Each row was made from one small tree. The marks that hang from a mark follow it in brackets, in the order of their numbers. Every link used is in the known rows. Write each row's tree.
Known rows:
Z931[Z33[Z754] Z579 Z726 Z921]: [-12.5   8.5 -10.7   7.1   4.9 -29.3  32.2  17.2  -4.3  -5.6  -1.5 -14.7
   5.4  38.1  32.4  33.3 -14.9   2.9  -7.4   0.7 -15.9  -7.6 -20.4 -23.8
  43.5 -28.5  -2.9  14.4]
Z931[Z579]: [ -0.6   0.1  -5.7  -0.1   3.5  -0.8   2.2   9.8  -1.0   0.1  -6.8  -6.8
  -0.6  13.8   9.2  16.1  14.1   5.4  15.8  -5.5  -1.7  -7.3 -24.0  -6.3
   4.1  -3.5   4.1  -1.7]
Z297[Z294]: [-10.9 -16.8  -2.5  -1.6   0.2 -20.5  -5.4  -8.0   2.2  -6.1  -8.5   2.2
 -14.6   1.7  16.9  -2.3   5.2   7.0   7.4  -3.4   5.8   9.2   1.8  -4.2
  10.3   5.5  -1.9   0.2]
Z586[Z297 Z931[Z726 Z921]]: [ -1.6 -26.8  -3.6 -10.5   6.5 -34.1  51.8  10.7 -32.9   1.3 -20.2   6.3
  13.6  13.7  36.9  -5.3 -40.9  15.9 -20.1  -3.3  40.2 -19.8 -15.1   5.9
  35.3 -24.4  16.2  21.0]
Z754[Z294[Z297 Z652[Z385]] Z342]: [-14.0 -10.4 -19.4   1.5   0.7 -59.2   3.0  19.2  -1.0   9.1  -4.9  -5.2
 -11.2 -33.1 -14.6  16.0   1.6 -27.8   7.8  12.7   0.7   4.2 -20.2  21.3
 -19.6 -12.6  -3.7 -21.9]
Z931[Z33[Z754[Z294[Z297] Z342]] Z579 Z921]: [-12.6 -14.0 -22.0  11.0  -9.2 -75.4  15.5  24.3  -5.5  -3.7   1.2  -9.0
  27.5  11.2  18.2  37.4  -6.9  -6.8   8.5   9.5  -0.4  -0.4 -59.1   3.7
   7.9 -31.6  -6.0  -4.9]
Z294[Z297 Z652[Z246] Z931[Z33 Z579]]: [-24.9  -9.4 -27.4  -9.5   2.5 -48.4  -9.7   7.3 -23.2  22.8 -14.2 -10.2
  17.3  35.9  16.5  17.8  22.0 -32.7  32.7  33.6 -56.4 -29.3  -4.7 -16.5
 -19.9  -7.6  -0.9 -54.8]
Z586[Z931[Z33 Z726 Z921]]: [ -8.9  -2.9   0.2  -4.7  11.7 -43.8  36.3   8.2 -11.2   8.4 -13.7  -9.7
  13.2  -3.7  47.6   2.0 -18.6  -5.6  -1.2  -3.6  33.2 -11.8   0.8 -10.6
  41.0 -23.3   0.6  22.9]
Z579[Z754[Z294[Z297 Z652 Z931[Z726]] Z342]]: [-35.3  11.5 -29.8 -22.4  -6.0 -81.4  15.1  22.3 -19.2 -16.3 -23.4   7.5
  14.5  -9.0  28.1  -1.9  -0.4 -13.3  18.1 -33.4  -4.6 -30.1 -42.5 -13.1
   3.2 -36.2   4.0 -44.6]
Z652[Z246 Z385]: [  0.5   9.0 -12.2  -3.4   7.7 -17.7  15.6   1.4  -2.7  26.9   1.8  -1.1
 -23.2 -25.4  -7.4   8.2   0.7 -13.4  -5.9  14.1  -7.2  30.0  25.2  10.5
 -20.6  -3.7   3.1  -5.8]
Z342[Z754[Z294]]: [  1.3  23.3   4.3   3.4  -0.6 -29.2   9.1   3.3   3.9  -4.1  -6.3  -2.4
 -11.5 -38.0  21.2  -6.3   4.9   1.6 -13.6  15.5  23.4   7.3 -16.4  33.0
  21.1   8.0   3.4  -0.8]
Z294[Z297 Z652 Z931[Z579[Z754] Z726 Z921]]: [-38.7   9.8 -31.5 -22.0  -0.3 -60.1  10.1  26.6 -43.9  -5.1 -20.4   1.6
   2.3  37.3  48.9  13.6   0.7  -0.2   7.3 -14.1 -28.1 -58.3 -49.3 -28.9
  11.1 -39.0  -0.1 -52.0]
Z652[Z246]: [ -2.3   8.3  -3.8  -4.6   2.0  -9.0   2.6  -5.8  -3.8  16.7  -1.5   1.4
 -10.1   1.9   6.0   2.1   2.0  -7.6   0.9   9.0 -10.1  14.3  20.3   1.2
 -12.0  -7.2   5.8  -7.7]
Z586[Z297[Z294]]: [ -3.0 -44.1  -7.0  -5.6  -2.0  -9.4  12.0  -8.1 -16.8 -14.7 -17.0   8.6
   1.3  11.0  17.8  -4.3 -15.7   8.2  -1.1  19.5   4.6   9.8  -4.7   2.8
  13.4   9.0   7.8   0.3]
Z586[Z297 Z931]: [ 14.2 -33.5  -1.4  -6.2  -2.7 -23.3  24.9   2.1 -28.9  -1.3 -15.6  11.4
  26.7  -1.0  -1.6 -14.7 -30.5   4.4  -7.0  11.2  25.7  -2.0 -14.8  21.5
   4.3   0.0  19.4   6.9]
Z754[Z342]: [  0.0  -4.4   0.6  -5.1  -1.8 -21.5   0.2  10.7   8.5  -7.1   2.9   3.6
  21.0 -10.7  -4.3  10.9  -2.1  -1.3  17.0  -5.7  10.4  11.5 -16.2   1.1
   0.7 -11.3  -2.2  13.2]
Z921[Z931[Z33[Z754] Z726]]: [  3.2   4.8  -1.2   6.7   0.4 -22.3  26.9   7.0  12.9  -3.4   9.0   0.0
  34.8  -5.5  23.9   9.0   0.6 -13.1 -22.6 -11.0 -10.7   6.7  -6.5 -20.3
  10.1 -21.7  -4.6  -6.1]
Z33[Z754[Z294[Z297 Z652 Z931[Z726]] Z342]]: [-29.7  -5.5 -23.2  -4.0 -11.2 -78.1  10.5  20.2 -10.2  -5.7  -6.7   1.3
  13.4  21.2  -1.6   1.2 -12.8  -9.2   3.6 -30.1 -10.7 -25.2 -29.3   4.6
  -1.9 -41.7   1.2 -32.4]
Z579[Z754[Z294]]: [ -5.5  23.2 -10.2  -4.2  -6.9 -34.3  15.5   3.2  -1.2 -14.1 -14.0   3.5
  -8.3 -41.3  20.6  -9.4  -0.7  -2.0  -5.5 -11.5  14.0   1.6 -28.6   6.4
   6.2   1.0   6.4 -15.5]
Z921[Z931[Z579[Z754[Z294[Z652]]] Z726]]: [-14.6  35.5 -17.6 -12.1   6.4 -54.2  25.7  23.2   5.2 -10.1 -25.8  -1.0
   0.0 -30.1  55.4  10.4  26.9  -8.3   1.0 -26.2   3.1 -26.7 -67.4 -14.0
  25.5 -19.1  12.1 -33.5]
Z33[Z754[Z294]]: [ -0.4  10.7  -4.5  13.8 -11.9 -29.9   9.1   0.7   5.9  -5.2   2.0  -1.0
  -6.2  -8.6 -12.7  -3.8 -12.1   4.0 -20.2 -13.6   7.0   8.5 -16.2  18.9
   3.6  -4.1   5.6  -0.8]
Z33[Z754[Z294[Z931[Z726 Z921]] Z342]]: [-25.5  10.0 -13.3  -1.8  -7.7 -82.0  38.0  24.4  -0.4  -9.0  -2.7  -0.6
  18.8   4.0  31.6   1.6 -17.6  19.7  -6.5 -41.8  33.7 -18.5 -42.6   9.4
  30.2 -44.3  -0.2   7.3]
Z342[Z754[Z294[Z297 Z931[Z726]]]]: [-18.9   6.0 -13.8  -9.5  -3.3 -44.0  22.4   7.0 -16.8  -1.9 -13.2  -0.3
  -2.4 -12.6  45.4 -12.1  13.5   1.5 -10.8 -12.3  15.4 -20.9 -18.6   9.0
  12.3 -21.8   0.8 -33.8]
Z652[Z246 Z294[Z297] Z385]: [-11.8 -13.0  -7.6  -1.7   2.9 -23.8  -4.4  -6.0 -15.8  49.8   5.3   3.4
 -39.1 -12.4   1.6  -5.3  11.5 -17.4 -16.0  22.2  -7.1  37.2  36.1   3.1
 -30.2  -9.2  -6.2 -21.6]
Z931[Z33 Z726 Z921]: [-16.5   5.9  -3.8  -2.6  12.6 -14.2  33.7   5.6  -1.5   3.1  -5.5 -14.0
   2.0   8.8  46.9  15.8  -7.6  -6.8  -3.3  11.9   0.7  -9.9   5.7 -26.2
  42.2 -19.9  -8.9  16.9]

Write each row's tree:
[-37.4 -10.0 -15.1  -6.9   2.7 -60.7 -10.3  15.3 -18.7   5.0 -19.6  -7.0
  -3.6  32.7  52.4   4.2  16.0   9.5  23.1  -0.4  -2.3 -44.7 -42.7  -0.3
  22.9  -1.1  -4.7 -22.7]	Z297[Z294[Z652 Z931[Z579 Z921]]]
[ -2.5   0.3 -13.1   1.1   0.9 -39.3  25.9  23.7  13.4 -19.2  -2.1  -9.6
  28.8  19.4   8.4  40.4  -6.7  -5.2  23.8 -14.1 -10.9  19.0 -24.4 -27.0
  30.5 -30.6   0.1  23.2]	Z931[Z33[Z754[Z342]] Z579 Z726]
[-28.9 -16.7  -7.9  -4.8  -2.7 -50.8  -0.5   1.3 -13.9   1.7  -8.0   2.6
   0.4   9.9  50.6 -12.5   2.1  17.1   3.0  -7.3  19.9 -24.8 -15.9   3.2
  13.3  -5.4  -8.1  -9.6]	Z297[Z294[Z931[Z921]]]
[-27.6  15.5 -24.8 -22.6   4.4 -70.8  38.0  33.5 -10.6 -22.0 -17.4  -5.9
  44.6  -4.4  66.9  27.6   5.2   2.4  33.5 -23.7   6.0 -22.2 -56.5 -31.6
  40.8 -38.3  -2.7  -1.7]	Z294[Z931[Z33 Z579[Z754[Z342]] Z726 Z921]]
[ -5.9  20.7 -11.0  -6.6  -6.6 -57.9  16.0  13.8   7.4 -23.0 -11.1   7.2
  13.7 -46.2  14.7   2.3  -1.6  -1.0  11.5 -20.2  22.5  17.1 -42.0   9.5
   7.4  -9.9   6.6  -1.4]	Z579[Z754[Z294 Z342]]
[ -3.7   3.1  -5.9   2.6  -5.0 -31.1   3.1   1.1 -10.9  -3.2  -5.4   1.2
 -11.6 -26.7  16.1  -2.2   7.4  -7.6 -19.4  23.6   8.5   1.3 -13.8  28.7
  -4.7  -2.2  -0.3 -26.3]	Z342[Z754[Z294[Z297]]]
[-17.5  19.2 -17.1 -16.2   8.0 -56.6  36.6  30.4  -2.6 -20.0 -13.3  -7.8
  24.4  -2.7  55.9  39.8  -1.6  -4.2  26.2  -5.9   1.7  -0.5 -48.1 -36.7
  44.2 -36.4  -2.6  13.6]	Z931[Z33 Z579[Z754[Z342]] Z726 Z921]
[  9.5 -32.8  -9.3   7.4  -5.7 -54.4  35.5  17.7 -33.1  -3.1  -8.8  -1.0
  44.4  25.0  19.4  13.1 -41.9   3.8 -10.4  32.4   7.5  -5.0 -45.1  20.1
  22.2  -9.3  12.9  15.6]	Z586[Z297 Z931[Z33[Z754] Z579 Z921]]
[-12.8   0.5 -18.4   0.7   2.3 -40.2  20.5  11.9   6.2  -0.4 -18.4 -19.6
  19.8 -10.4  36.4   4.6  37.4  -5.6  32.1  -4.9  11.2 -23.5 -44.3  -0.1
  24.3   6.7  -0.1 -15.4]	Z754[Z294[Z931[Z33 Z579]]]
[  7.0 -24.8 -15.7   5.6  -0.1 -54.7  66.0  13.7 -14.4 -13.2 -28.0 -10.2
  22.7   8.4  22.7  10.4 -26.3   1.6  -2.4  -5.5  20.9   4.0 -38.8   8.3
  42.9 -15.6  24.7  15.4]	Z586[Z297 Z931[Z33[Z754[Z294]] Z579 Z726]]
[-14.0 -20.5 -22.1  -8.8  -6.4 -19.8  -3.0  12.8 -23.1   3.7  -6.2  -1.8
  20.4  26.0  10.2   6.4  21.4   1.9  21.7 -13.3 -11.0 -37.3 -33.6  -9.1
 -22.0 -16.0  -0.1 -40.1]	Z294[Z297 Z931[Z579]]
[-44.0   1.3 -23.4 -14.4  13.9 -71.2  20.7   8.0 -16.6  29.9 -18.6  -2.5
 -39.8   4.8  56.2  -0.9   4.5  -4.2   0.7   4.5  -0.4  -9.4  19.0  -3.3
  13.2 -25.4  -2.7 -18.9]	Z297[Z294[Z652[Z246 Z385] Z931[Z726 Z921]]]
[ -6.3  26.4   3.0   4.5   0.0 -41.2  -1.8   6.0   1.1  -2.8 -10.3  -4.1
 -17.0 -22.2  16.7  -5.7   4.1 -13.3  -9.7  31.7   1.8  -2.4 -13.5  38.4
  20.0  15.9   3.8 -13.3]	Z342[Z754[Z294[Z652]]]
[ 14.3 -37.3  -6.8  -7.1   0.9 -24.5  28.2  11.7 -27.7  -3.2 -21.4   4.8
  28.0  11.3   7.1   4.8 -16.4  10.6  12.5   5.0  22.9  -8.2 -41.5  17.4
  10.8  -0.3  22.9   5.4]	Z586[Z297 Z931[Z579]]
[-29.2  -3.5 -25.6  10.0 -11.1 -80.7   2.4  19.8 -28.5  17.2   5.0  -0.6
 -11.6   0.4   4.1  -6.7 -16.6 -10.8 -29.6  11.2 -11.5 -32.7 -27.6  38.3
 -22.6 -20.9  -5.0 -45.5]	Z33[Z754[Z294[Z297 Z652[Z385] Z931[Z921]]]]
[-39.7 -10.6 -25.3 -10.8   7.7 -44.2  13.4  21.6 -26.5   9.0 -16.4 -17.7
  14.7  50.3  53.1  22.7  11.4 -16.3  21.7  13.2 -32.0 -61.4 -28.4 -29.2
  24.0 -28.8  -9.5 -34.6]	Z294[Z297 Z652 Z931[Z33 Z579 Z726 Z921]]
[-36.3  -2.3 -14.3   2.1  -7.1 -89.0  -9.0  -0.6 -18.2  14.8  -4.7  -1.9
   3.7  30.0  39.6  -2.6 -13.4 -17.5  -3.1  34.4 -38.7  -5.5  15.1   7.1
   3.0  -5.2  -5.3 -23.7]	Z297[Z294[Z652[Z246] Z931[Z33[Z754] Z921]]]
[-22.0  -7.9 -34.7  -7.8   7.3 -50.7   0.6  14.8 -24.1  32.9 -10.2 -13.6
   5.6   9.6  12.8  21.3  27.2 -39.8  28.9  38.9 -50.0  -9.7   2.7  -3.4
 -30.3  -7.9  -3.4 -54.1]	Z294[Z297 Z652[Z246 Z385] Z931[Z33 Z579]]
[-30.1 -21.0  -6.6  -7.5   2.5 -22.7   9.7  -1.7 -13.5  19.3  -6.7  -8.0
   7.7  18.5  42.7 -12.7  22.3 -11.9   5.5 -10.6  -4.0 -16.2  18.8 -35.4
  16.8 -15.3 -14.2 -22.0]	Z652[Z294[Z297 Z931[Z33 Z726]]]
[-23.9 -14.4 -14.6  -6.9  -6.2 -26.7 -21.8   6.5 -27.3   7.6  -3.5   2.8
  12.0  25.8  -1.5  -9.7   2.9 -18.4   7.4   8.7 -31.6 -41.8  -5.0   0.3
 -24.8  -5.6  -3.7 -51.4]	Z294[Z297 Z652 Z931]
[-13.1  -4.3 -20.5  -4.3   5.2 -30.8  -8.6   2.7 -23.0  32.5  -2.3   1.4
 -28.6   1.9 -13.4  11.0  -2.0 -31.5  -7.4  37.9 -43.2  11.1  29.5   7.3
 -43.1 -11.9  -0.6 -38.5]	Z294[Z297 Z652[Z246 Z385]]
[-16.3   7.4 -10.8  -4.1  14.6 -16.7  36.1  16.3  -1.3   3.2 -11.9 -19.6
   1.9  23.2  57.2  34.2   7.5   0.4  12.1   7.0  -1.3 -20.7 -20.3 -32.1
  49.0 -24.1  -4.4  15.3]	Z931[Z33 Z579 Z726 Z921]
[-20.5  10.5 -11.0 -11.6  -0.2 -37.0  -8.3   1.1 -14.6  22.7  -8.4   0.0
   0.7  20.0   7.9  -9.5   7.9 -15.0  12.5  10.8 -28.0 -19.8  12.6   8.9
 -17.7  -1.5   3.8 -31.7]	Z294[Z652[Z246] Z931]
[ -4.8 -16.6 -14.3  11.1 -14.3 -60.4   8.7   8.9   2.6  -9.7   7.3  -3.9
  28.9  -5.7 -14.3  16.7  -8.6 -20.7   1.0  10.2  -6.7  20.1 -19.5   6.0
 -11.7 -20.7  -4.4  -9.8]	Z931[Z33[Z754[Z294[Z297] Z342]]]
[-14.6 -16.7 -20.0   2.5 -20.5 -68.7   5.8  14.1 -10.3  -4.0   4.5   7.3
  30.8   0.3 -12.6  -4.9  -8.4  -0.4   1.0 -28.4   5.7  -8.2 -40.6  17.6
 -29.6 -28.2   0.0 -27.9]	Z33[Z754[Z294[Z297 Z931] Z342]]
[-18.0  10.3 -19.1  -8.8   4.8 -40.5   3.0   7.8 -13.3  28.9  -5.2  -1.3
 -12.3  -9.9   0.4  -6.0   5.1 -20.6   5.8  14.8 -22.2  -4.1  18.7  19.2
 -27.3  -0.1   1.0 -32.0]	Z294[Z652[Z246 Z385] Z931]
[-23.5  24.6 -14.5  -4.0   9.0 -60.6  45.3  22.8  -4.4  -0.1 -22.3 -21.0
   8.0 -12.8  89.6  12.6  24.5   5.4   7.1   5.4  27.0 -31.1 -43.7   2.1
  63.7 -16.8  -0.6  -4.2]	Z342[Z754[Z294[Z931[Z33 Z579 Z726 Z921]]]]
[-13.9  -3.9 -11.6  -1.7  -3.6 -55.2  20.1  11.6  14.5  -3.9  -7.8 -11.8
  40.4 -34.8  25.6  -0.2  17.3 -13.7  33.3  -7.8  23.9  -4.9 -30.2   3.8
  15.1  -2.0  -6.1  -5.4]	Z754[Z294[Z931[Z33]] Z342]
[-10.9  14.0 -13.4 -15.0  -2.1 -57.2  13.8  30.0  -9.5 -19.7  -5.9   6.3
  24.0  -9.5  33.5  27.6  -4.8  10.0  18.3  -7.0  11.5  -3.9 -64.8  -6.1
  13.5 -26.2   1.2   5.7]	Z931[Z579[Z754[Z342]] Z921]
[-26.6  -4.4 -10.5  -0.3   4.6 -43.3  10.5  22.0 -11.6  39.3   0.4  -9.8
 -14.7  -6.9  46.1  -5.1  27.8  15.0   2.3  -3.9  28.5 -19.8 -29.6  11.3
  13.0  -3.5  -9.4  -2.5]	Z652[Z294[Z931[Z579 Z921]] Z385]
[-11.2 -33.2 -18.1 -16.7  14.1 -64.7  40.9   0.7 -29.2  17.6 -36.2   6.7
 -28.7  -3.0  29.9  -4.0 -27.5 -15.6  -2.6  19.5   7.7  25.2  25.9  12.7
  11.2 -10.1  20.3  -1.9]	Z586[Z297[Z294[Z652[Z246 Z385]]] Z931[Z726]]
[ -7.3 -14.5 -12.1  -1.4  -5.9 -42.5   7.4   8.0   1.9  -2.2  -5.1   1.1
   9.1 -15.0  -5.1   9.8   3.0  -7.9  12.0  -9.9  16.3   1.0 -29.2   8.1
 -11.2 -19.5  -0.7 -13.1]	Z754[Z294[Z297] Z342]
[-18.6  -4.0  -7.4  -2.5   0.3 -32.4  12.3   8.1  -8.4   8.3  -0.1  -9.4
  30.0   1.5  41.1  -2.1   4.2  -3.3   6.1  13.6  -0.1 -31.6  -8.0  -3.5
  12.4  -0.8 -11.4  -8.5]	Z294[Z931[Z33 Z921]]
